Each row was made from one path, in order. Every step used is in the known rows, and no mark comes twice. Write each row's path.
Known rows:
fefom-vidu: [ 0.20 -0.56 -0.15  0.02 -0.35  0.77 -0.15  0.29 -0.19 -0.15  0.12 -0.25
  0.18  0.32 -0.21 -0.09  0.26  0.16 -0.17  0.17 -0.28  0.37  0.05]
tumefav-vidu-fefom: [ 0.02 -0.55 -0.15  0.00 -0.27  0.31 -0.24  0.18 -0.20 -0.02  0.09 -0.24
  0.43  0.16 -0.14 -0.22  0.28  0.07 -0.11  0.12 -0.35  0.38  0.13]
fefom-vidu-tumefav-pagog: [ 0.20 -0.65  0.34  0.15  0.14  0.73 -0.27  0.33 -0.32 -0.20 -0.02 -0.36
  0.27  0.27 -0.15 -0.05  0.23  0.24 -0.45  0.12 -0.22  0.34  0.04]
vidu-tumefav: [ 0.10 -0.58 -0.13  0.03  0.31  0.45 -0.23  0.34 -0.27 -0.10  0.06 -0.25
  0.19  0.43 -0.09  0.00  0.26  0.24 -0.19  0.17 -0.21  0.38  0.10]
tumefav-pagog: [ 0.06 -0.57  0.38  0.13 -0.35  0.39 -0.28  0.31 -0.22 -0.19  0.10 -0.34
  0.23  0.49 -0.09 -0.10  0.19  0.16 -0.43  0.08 -0.21  0.37  0.07]
suzip-vamobu-tumefav-vidu-fefom-pagog-fisoma: [ 0.11 -0.24  0.61 -0.06 -0.08  0.48  0.05  0.02 -0.46 -0.36 -0.17  0.36
  0.42  0.01 -0.04 -0.15  0.30 -0.09 -0.02  0.05  0.01  0.36  0.09]
suzip-vamobu-fisoma-pagog-fefom-vidu-tumefav: [ 0.04 -0.32  0.17  0.69  0.34  0.84  0.20  0.25 -0.03 -0.12 -0.06 -0.22
  0.19  0.13  0.36 -0.28  0.32 -0.01  0.02  0.27 -0.25  0.36  0.04]
pagog-fefom: [ 0.09 -0.53  0.01 -0.05 -0.20  0.44 -0.18  0.32  0.11 -0.14  0.11 -0.24
  0.13  0.38  0.15 -0.24  0.29  0.11 -0.13  0.21 -0.31  0.39 -0.02]
fisoma-pagog-tumefav-vamobu-suzip: [-0.03 -0.54  0.13  0.32 -0.50  0.45 -0.56  0.44  0.04 -0.55  0.02 -0.30
  0.17  0.03 -0.25  0.05  0.25  0.62  0.02  0.09 -0.22  0.39  0.05]
fefom-pagog: [ 0.14 -0.58  0.43  0.05 -0.24  0.60 -0.17  0.28 -0.20 -0.11  0.07 -0.25
  0.19  0.34 -0.21 -0.05  0.24  0.18 -0.13  0.14 -0.23  0.39  0.05]
fefom-vidu-tumefav-vamobu: [ 0.16 -0.58 -0.16  0.01  0.16  0.82 -0.29  0.33 -0.36 -0.45 -0.06 -0.36
  0.08 -0.15 -0.12  0.00  0.28  0.39 -0.21  0.11 -0.17  0.34  0.04]
vidu-fefom-pagog: [ 0.14 -0.59  0.42  0.04 -0.12  0.64 -0.16  0.13 -0.21 -0.08  0.04 -0.23
  0.43  0.35 -0.26 -0.09  0.25  0.16 -0.12  0.13 -0.20  0.39  0.10]
tumefav-vidu: [ 0.03 -0.55 -0.14  0.00 -0.40  0.29 -0.26  0.33 -0.21 -0.05  0.12 -0.25
  0.19  0.16 -0.10 -0.18  0.27  0.09 -0.11  0.15 -0.38  0.37  0.08]
fisoma-vamobu-tumefav-pagog-fefom-vidu: [ 0.08 -0.44  0.55 -0.10 -0.22  0.73 -0.25  0.29  0.12 -0.31  0.19  0.17
  0.17  0.08  0.06 -0.19  0.25  0.22 -0.37  0.09 -0.27  0.30 -0.04]
suzip-vamobu-tumefav-vidu-fefom: [-0.03 -0.19 -0.11 -0.01 -0.09  0.31 -0.39  0.06 -0.28 -0.43 -0.10  0.35
  0.42  0.15  0.05 -0.13  0.27 -0.13 -0.10  0.03 -0.31  0.38  0.11]
fefom-pagog-tumefav: [ 0.15 -0.54  0.59 -0.04 -0.33  0.63 -0.58  0.28  0.05 -0.13  0.03 -0.03
  0.17  0.36 -0.22  0.02  0.27  0.20 -0.10  0.17 -0.24  0.37  0.03]
tumefav-pagog-fisoma-vamobu: [-0.01 -0.42  0.57 -0.12 -0.36  0.43  0.27  0.27 -0.37 -0.05  0.35 -0.38
  0.17  0.40 -0.04 -0.11  0.21  0.32 -0.38  0.07  0.17  0.35  0.17]
pagog-tumefav-vamobu: [ 0.02 -0.47  0.03 -0.10 -0.42  0.50 -0.70  0.31 -0.02 -0.46  0.01 -0.14
  0.03  0.08 -0.09  0.01  0.27  0.34 -0.16  0.08 -0.18  0.35  0.05]
fisoma-pagog-fefom-vidu-tumefav-vamobu-suzip: [ 0.12 -0.65  0.09  0.36  0.14  0.77 -0.13  0.47 -0.02 -0.57 -0.10 -0.53
  0.19 -0.32 -0.02 -0.13  0.31  0.62  0.01  0.18 -0.29  0.37 -0.08]
tumefav-vidu-fefom-pagog-fisoma: [ 0.15 -0.61  0.57 -0.04 -0.27  0.48  0.19  0.13 -0.39  0.05  0.02 -0.23
  0.45  0.02 -0.22 -0.24  0.31  0.11 -0.04  0.14 -0.03  0.37  0.10]
vidu-tumefav-pagog-fefom: [ 0.09 -0.61  0.50  0.08  0.28  0.40 -0.30  0.35 -0.01 -0.20 -0.04 -0.37
  0.23  0.32  0.20 -0.21  0.26  0.19 -0.41  0.17 -0.26  0.36 -0.04]
rofitol-vamobu-suzip: [ 0.12 -0.46 -0.20  0.03 -0.30  0.37 -0.18  0.43 -0.15 -0.47  0.00 -0.44
  0.25  0.23 -0.24 -0.01  0.24  0.58 -0.16  0.10 -0.53  0.44  0.29]
vidu-tumefav-vamobu-fisoma: [ 0.02 -0.62 -0.03  0.24  0.26  0.55 -0.10  0.39 -0.30 -0.18 -0.03 -0.34
  0.10 -0.05 -0.04 -0.09  0.28  0.33 -0.20  0.15 -0.15  0.32  0.10]
suzip-vamobu-fisoma-pagog-fefom-vidu: [ 0.02 -0.27  0.17  0.67 -0.23  0.82  0.23  0.22  0.06 -0.13  0.03 -0.21
  0.16  0.19  0.33 -0.35  0.29 -0.10  0.03  0.25 -0.28  0.38  0.04]

Which path is each row?
[-0.02 -0.62  0.07  0.76 -0.26  0.49  0.15  0.34 -0.11  0.20  0.20 -0.23
  0.20  0.44 -0.11 -0.18  0.23  0.11 -0.02  0.19 -0.25  0.36  0.14]	vamobu-fisoma-pagog
[ 0.01 -0.52  0.13  0.13 -0.41  0.55 -0.47  0.37  0.03 -0.23  0.02 -0.12
  0.06  0.03 -0.09 -0.10  0.29  0.29 -0.17  0.16 -0.19  0.33  0.08]	pagog-tumefav-vamobu-fisoma
[-0.10 -0.25  0.19  0.66 -0.15  0.50  0.19  0.24  0.06 -0.10  0.06 -0.20
  0.14  0.36  0.42 -0.34  0.28 -0.09  0.03  0.22 -0.25  0.38  0.07]	suzip-vamobu-fisoma-pagog-fefom
[ 0.12 -0.56  0.58 -0.15 -0.33  0.67 -0.62  0.28  0.00 -0.61 -0.14 -0.27
  0.42 -0.11 -0.40  0.01  0.28  0.62 -0.09  0.10 -0.18  0.40  0.02]	vidu-fefom-pagog-tumefav-vamobu-suzip
[ 0.21 -0.54 -0.01 -0.05 -0.28  0.77 -0.14  0.31  0.10 -0.18  0.07 -0.25
  0.15  0.22  0.06 -0.26  0.31  0.12 -0.13  0.24 -0.34  0.37 -0.06]	pagog-fefom-vidu
[ 0.13 -0.62  0.07  0.48  0.28  0.77 -0.05  0.32  0.03 -0.08  0.02 -0.27
  0.18  0.16  0.11 -0.18  0.30  0.20  0.00  0.23 -0.32  0.35 -0.02]	fisoma-pagog-fefom-vidu-tumefav
[-0.07 -0.59  0.20  0.65 -0.36  0.38 -0.30  0.21  0.12  0.27  0.10 -0.01
  0.46  0.12 -0.15 -0.26  0.29  0.04  0.08  0.18 -0.37  0.33  0.17]	vamobu-fisoma-pagog-tumefav-vidu-fefom
[ 0.05 -0.50  0.61 -0.32 -0.31  0.50  0.36  0.26 -0.33 -0.05  0.24 -0.43
  0.51 -0.13 -0.35 -0.18  0.31  0.54  0.01  0.14  0.00  0.40  0.16]	tumefav-vidu-fefom-pagog-fisoma-vamobu-suzip
[-0.06 -0.54  0.11  0.42 -0.51  0.30 -0.55  0.31  0.07  0.01  0.12 -0.05
  0.19  0.18 -0.11 -0.11  0.27  0.11  0.06  0.14 -0.40  0.35  0.10]	fisoma-pagog-tumefav-vidu
[-0.01 -0.51  0.13  0.44 -0.37  0.45 -0.48  0.28  0.08 -0.06  0.14 -0.04
  0.17  0.51 -0.13  0.00  0.24  0.19  0.01  0.14 -0.26  0.37  0.11]	fisoma-pagog-tumefav
[ 0.09 -0.57  0.41  0.14 -0.22  0.36 -0.45  0.31 -0.17 -0.32  0.00  0.22
  0.24  0.44 -0.18 -0.03  0.19  0.12 -0.43  0.02 -0.25  0.34  0.01]	vamobu-tumefav-pagog
[ 0.19 -0.60  0.62 -0.04 -0.13  0.45  0.02  0.13 -0.34 -0.08 -0.08  0.34
  0.46 -0.02 -0.30 -0.17  0.29  0.07 -0.04  0.09 -0.06  0.34  0.05]	vamobu-tumefav-vidu-fefom-pagog-fisoma
[-0.16 -0.24  0.19  0.63 -0.31  0.39 -0.28  0.09  0.00 -0.01  0.00  0.01
  0.43  0.16  0.12 -0.25  0.30 -0.11  0.09  0.16 -0.30  0.36  0.22]	suzip-vamobu-fisoma-pagog-tumefav-vidu-fefom
[-0.01 -0.40  0.09 -0.25 -0.14  0.34  0.14  0.13 -0.31 -0.02  0.26  0.29
  0.39  0.04 -0.17 -0.16  0.29  0.19 -0.06  0.05  0.00  0.32  0.18]	pagog-fisoma-vamobu-tumefav-vidu-fefom
[-0.07 -0.49  0.13  0.41 -0.45  0.49 -0.58  0.29 -0.01 -0.38  0.06 -0.15
  0.05  0.08 -0.08  0.02  0.25  0.34 -0.01  0.06 -0.17  0.34  0.08]	fisoma-pagog-tumefav-vamobu
[ 0.05 -0.61  0.18  0.67 -0.36  0.84  0.10  0.34  0.08 -0.18  0.03 -0.34
  0.07 -0.26  0.12 -0.36  0.30  0.22  0.01  0.20 -0.28  0.32 -0.02]	tumefav-vamobu-fisoma-pagog-fefom-vidu
[ 0.02 -0.47  0.58 -0.21 -0.41  0.40  0.29  0.42 -0.32 -0.22  0.32 -0.53
  0.29  0.35 -0.22 -0.08  0.22  0.60 -0.35  0.11  0.12  0.40  0.13]	tumefav-pagog-fisoma-vamobu-suzip
[ 0.23 -0.59 -0.02 -0.03  0.29  0.78 -0.17  0.34  0.01 -0.16 -0.02 -0.26
  0.18  0.16  0.09 -0.18  0.33  0.20 -0.15  0.26 -0.32  0.37 -0.06]	pagog-fefom-vidu-tumefav
[ 0.11 -0.48  0.63 -0.31 -0.17  0.65  0.43  0.24 -0.31 -0.12  0.26 -0.42
  0.49  0.21 -0.38 -0.07  0.27  0.60 -0.05  0.16  0.15  0.42  0.16]	vidu-fefom-pagog-fisoma-vamobu-suzip
[-0.03 -0.20 -0.10 -0.01 -0.21  0.28 -0.40  0.21 -0.27 -0.46 -0.07  0.34
  0.18  0.16  0.09 -0.09  0.26 -0.12 -0.10  0.04 -0.34  0.36  0.07]	suzip-vamobu-tumefav-vidu
[ 0.09 -0.61  0.40  0.04 -0.25  0.48 -0.22  0.15 -0.22 -0.02  0.02 -0.24
  0.45  0.02 -0.23 -0.20  0.28  0.10 -0.06  0.12 -0.34  0.38  0.10]	tumefav-vidu-fefom-pagog
[ 0.08 -0.57  0.67  0.17 -0.27  0.75 -0.42  0.19  0.00 -0.19 -0.09 -0.10
  0.33 -0.12 -0.22 -0.13  0.30  0.29 -0.11  0.14 -0.14  0.34  0.08]	vidu-fefom-pagog-tumefav-vamobu-fisoma
